What can hang from each mark
j_313: j_897 j_967 j_989
j_989: j_313 j_771
j_483: j_771
j_771: j_483 j_989
j_132: j_897
j_897: j_132 j_313
j_276: j_483

Known rows, with every way that one mark hangs from another
j_771[j_483 j_989[j_313]]: [-0.98 -1.80  0.10  3.94 -0.94 -0.83 -0.68 -0.69  0.70 -0.37  2.52  1.06
 -3.26 -0.22  2.49 -1.66  0.00  0.41  1.82 -2.61]
j_483[j_771[j_989[j_313[j_897[j_132]]]]]: [ 0.71  0.72 -0.56 -0.68 -3.30 -0.65  1.53 -1.34 -0.05 -0.43 -0.25  0.49
 -0.18  0.48  0.32 -3.30  1.34 -0.36  0.53 -0.11]
j_897[j_313]: [-1.51 -0.63  0.44  0.25  0.76 -0.31  0.64  2.79 -0.99  1.01 -0.20  0.21
 -0.18 -1.19 -0.39  0.83 -1.31  0.90 -2.60  1.29]
j_771[j_989[j_313]]: [-1.32 -0.81  0.12  3.58 -1.54 -0.58  1.74 -0.88 -1.40 -0.07  0.98  1.75
 -2.10 -0.45  1.60 -1.35 -0.41  0.69 -0.22 -1.62]
j_989[j_313[j_897 j_967] j_771[j_483]]: [ 2.22 -1.40 -0.34 -1.51  1.60  0.56 -1.34  0.47  1.52 -1.85  0.04  3.62
  0.41  1.53  1.47 -0.29 -0.57 -0.64  2.60 -0.50]
j_483[j_771[j_989[j_313[j_967]]]]: [ 0.28  1.62  0.70  2.29 -3.48  0.09  0.66 -0.07  0.10 -0.44 -0.67 -0.72
  1.17  1.14  0.12  1.45 -0.45  1.17  1.58 -1.32]
j_313[j_897[j_132] j_967 j_989[j_771[j_483]]]: [ 0.99  0.86  0.05 -2.61  3.48  0.57 -1.47 -1.39  1.10 -1.00 -0.60 -1.72
  0.60  1.06 -1.80  1.22  2.30 -1.83  0.88  0.44]
j_483[j_771[j_989[j_313]]]: [-1.42  0.17 -0.35  4.79 -2.51 -0.33  0.40 -0.82 -0.66  0.18 -0.16  0.16
  0.91 -0.46  0.43 -0.95 -0.71  0.90  1.15 -2.41]
j_483[j_771[j_989[j_313[j_897[j_132] j_967]]]]: [ 2.51  2.37  0.55 -3.09 -4.28 -0.22  1.75 -0.67  0.57 -0.98 -0.99 -0.31
  0.38  1.99  0.01 -1.15  1.60 -0.14  0.96  1.00]
j_276[j_483[j_771]]: [-3.78 -0.27 -0.61  5.75  1.68  0.49 -4.94  3.30 -0.66  0.74 -0.68 -0.99
  2.89 -3.62 -0.94 -0.04 -0.79  2.51 -0.06 -0.36]
j_313[j_897]: [-1.49 -0.59 -1.16  0.88  0.27  0.27 -0.18  2.96 -1.13  0.82 -0.52  3.49
 -1.17 -1.46  0.09 -1.75 -0.28  0.59 -1.66  1.74]
j_771[j_483 j_989]: [-2.53 -1.08  0.15  5.13  0.73 -0.67 -1.99  0.99 -0.32  0.93  2.11 -0.45
 -3.02 -0.95  0.49 -1.32  0.55  0.31  0.55 -2.10]
j_771[j_483 j_989[j_313[j_897[j_132] j_967]]]: [ 2.81  0.43  0.99 -3.85 -2.86 -0.62  0.41 -0.75  1.80 -1.57  1.94  0.47
 -3.43  2.26  2.02 -1.69  2.46 -0.75  1.62  0.58]
j_132[j_897[j_313[j_967 j_989[j_771]]]]: [ 1.13  1.07  0.50 -3.87  3.01  1.04  2.28 -1.55 -0.55  1.24 -1.84 -4.12
  3.17  0.63 -2.88  4.98 -1.68 -1.41 -2.56  1.43]
j_897[j_313[j_967]]: [ 0.25  1.04  1.41 -2.31 -0.44  0.06  0.81  3.33 -0.50  0.40 -0.51 -0.64
  0.31  0.19 -0.79  3.12 -0.82  1.10 -2.17  2.25]
j_483[j_771]: [-3.41  0.39 -0.89  5.51  0.15  0.24 -1.50  3.51 -0.97  0.70 -1.42  0.05
  2.43 -2.06 -1.13 -0.03 -0.93  1.39 -0.99 -0.07]
j_989[j_313[j_897] j_771[j_483]]: [ 0.58 -3.03 -1.29  1.11  2.65  0.31 -1.45 -0.19  0.85 -1.36  0.54  4.41
  0.16  0.05  1.69 -2.75 -0.88 -0.92  2.21 -1.53]
j_132[j_897[j_313]]: [-0.86 -0.79 -0.17 -1.90  0.40  0.12  1.83  2.80 -1.02  1.71 -0.30 -1.03
  0.36 -0.93 -0.34  0.73 -2.10 -0.31 -4.41  2.78]

Rows
[ 0.22  2.28 -0.27 -1.79 -0.44  0.50  0.31 -0.06 -0.12  0.48 -1.13  0.51
 -0.50  0.31 -1.22  2.99  0.81  0.74 -0.71  1.88]  j_313[j_897 j_967 j_989]
[ 2.06  0.97  0.47 -4.67 -2.30 -0.19  2.22  1.62  0.36 -2.07 -0.60  2.56
 -1.07  1.23  1.64 -0.66  1.34 -0.13 -1.12  3.40]  j_989[j_313[j_897[j_132] j_967]]
[ 1.03  0.69  1.74 -3.33  3.78  0.18 -0.67 -1.44  1.18 -0.81 -0.23 -4.92
  1.59  1.04 -2.23  3.69  1.29 -1.74  0.15  0.16]  j_897[j_132 j_313[j_967 j_989[j_771[j_483]]]]
[ 1.94  1.86 -0.04 -1.09 -4.15 -0.04  0.79 -0.66  0.67 -0.15 -0.97  1.38
  0.72  1.66  0.30 -0.12 -0.18  0.88  2.13 -0.46]  j_483[j_771[j_989[j_313[j_897 j_967]]]]
[-1.16 -0.59  0.11  0.67  4.34  0.42  0.86 -2.22 -1.39  0.97 -1.13 -1.68
  2.30 -1.06 -2.70  2.62 -1.31 -0.62 -1.25 -0.99]  j_897[j_313[j_989[j_771]]]
[-0.03  1.38  0.79  2.54 -1.89  0.16 -2.70 -0.25  0.45 -0.30  0.16 -1.86
  1.87 -0.61  0.47  1.24 -0.37  2.48  2.37 -1.81]  j_276[j_483[j_771[j_989[j_313[j_967]]]]]
[ 0.84  0.92  0.86 -4.34 -0.72  0.23  2.00  3.29 -0.19  1.20 -0.76 -1.94
  0.69  0.63 -0.69  3.13 -1.63 -0.01 -3.95  3.65]  j_132[j_897[j_313[j_967]]]
[ 1.11 -1.08 -0.04 -1.50 -1.84 -0.92  0.23 -1.27  1.04 -0.98  2.37  1.43
 -4.06  0.72  2.34 -4.00  2.15 -0.95  1.13 -0.28]  j_771[j_483 j_989[j_313[j_897[j_132]]]]
[ 0.90 -0.24 -0.03 -1.87 -2.33 -0.73  2.72 -1.30 -0.74 -0.68  0.73  2.09
 -2.95  0.43  1.43 -3.79  1.68 -0.71 -0.82  0.77]  j_771[j_989[j_313[j_897[j_132]]]]
[ 0.86 -1.66 -0.64  0.45 -1.60 -0.62 -0.57 -1.34  0.94 -0.28  2.22  2.84
 -3.69  0.52  2.75 -2.95  0.29  0.04  2.35 -1.68]  j_771[j_483 j_989[j_313[j_897]]]
[-0.94  0.12 -0.92 -0.53  3.93  0.36  0.84 -2.03 -1.50 -0.06 -1.47 -0.06
  1.02 -0.77 -2.37 -0.75  1.62 -1.74 -1.57  0.87]  j_313[j_897[j_132] j_989[j_771]]
[-0.14 -0.23 -0.90  1.59 -1.55  0.12 -2.74 -1.41  0.12  0.48  0.44  0.91
  1.04 -1.52  0.91 -2.61 -0.37  1.83  2.51 -1.54]  j_276[j_483[j_771[j_989[j_313[j_897]]]]]
[-1.00 -1.58  0.03  1.19  5.04  0.24 -1.70 -2.18  0.32  0.67  0.30 -2.44
  1.42 -0.68 -1.67  2.42 -0.85 -1.00  0.66 -2.04]  j_897[j_313[j_989[j_771[j_483]]]]
[-0.22 -1.42 -0.49 -0.92  4.59  0.46 -0.30 -2.15  0.46  1.42  0.29 -3.90
  1.68 -0.36 -1.41  2.40 -1.65 -2.13 -1.19 -0.75]  j_132[j_897[j_313[j_989[j_771[j_483]]]]]
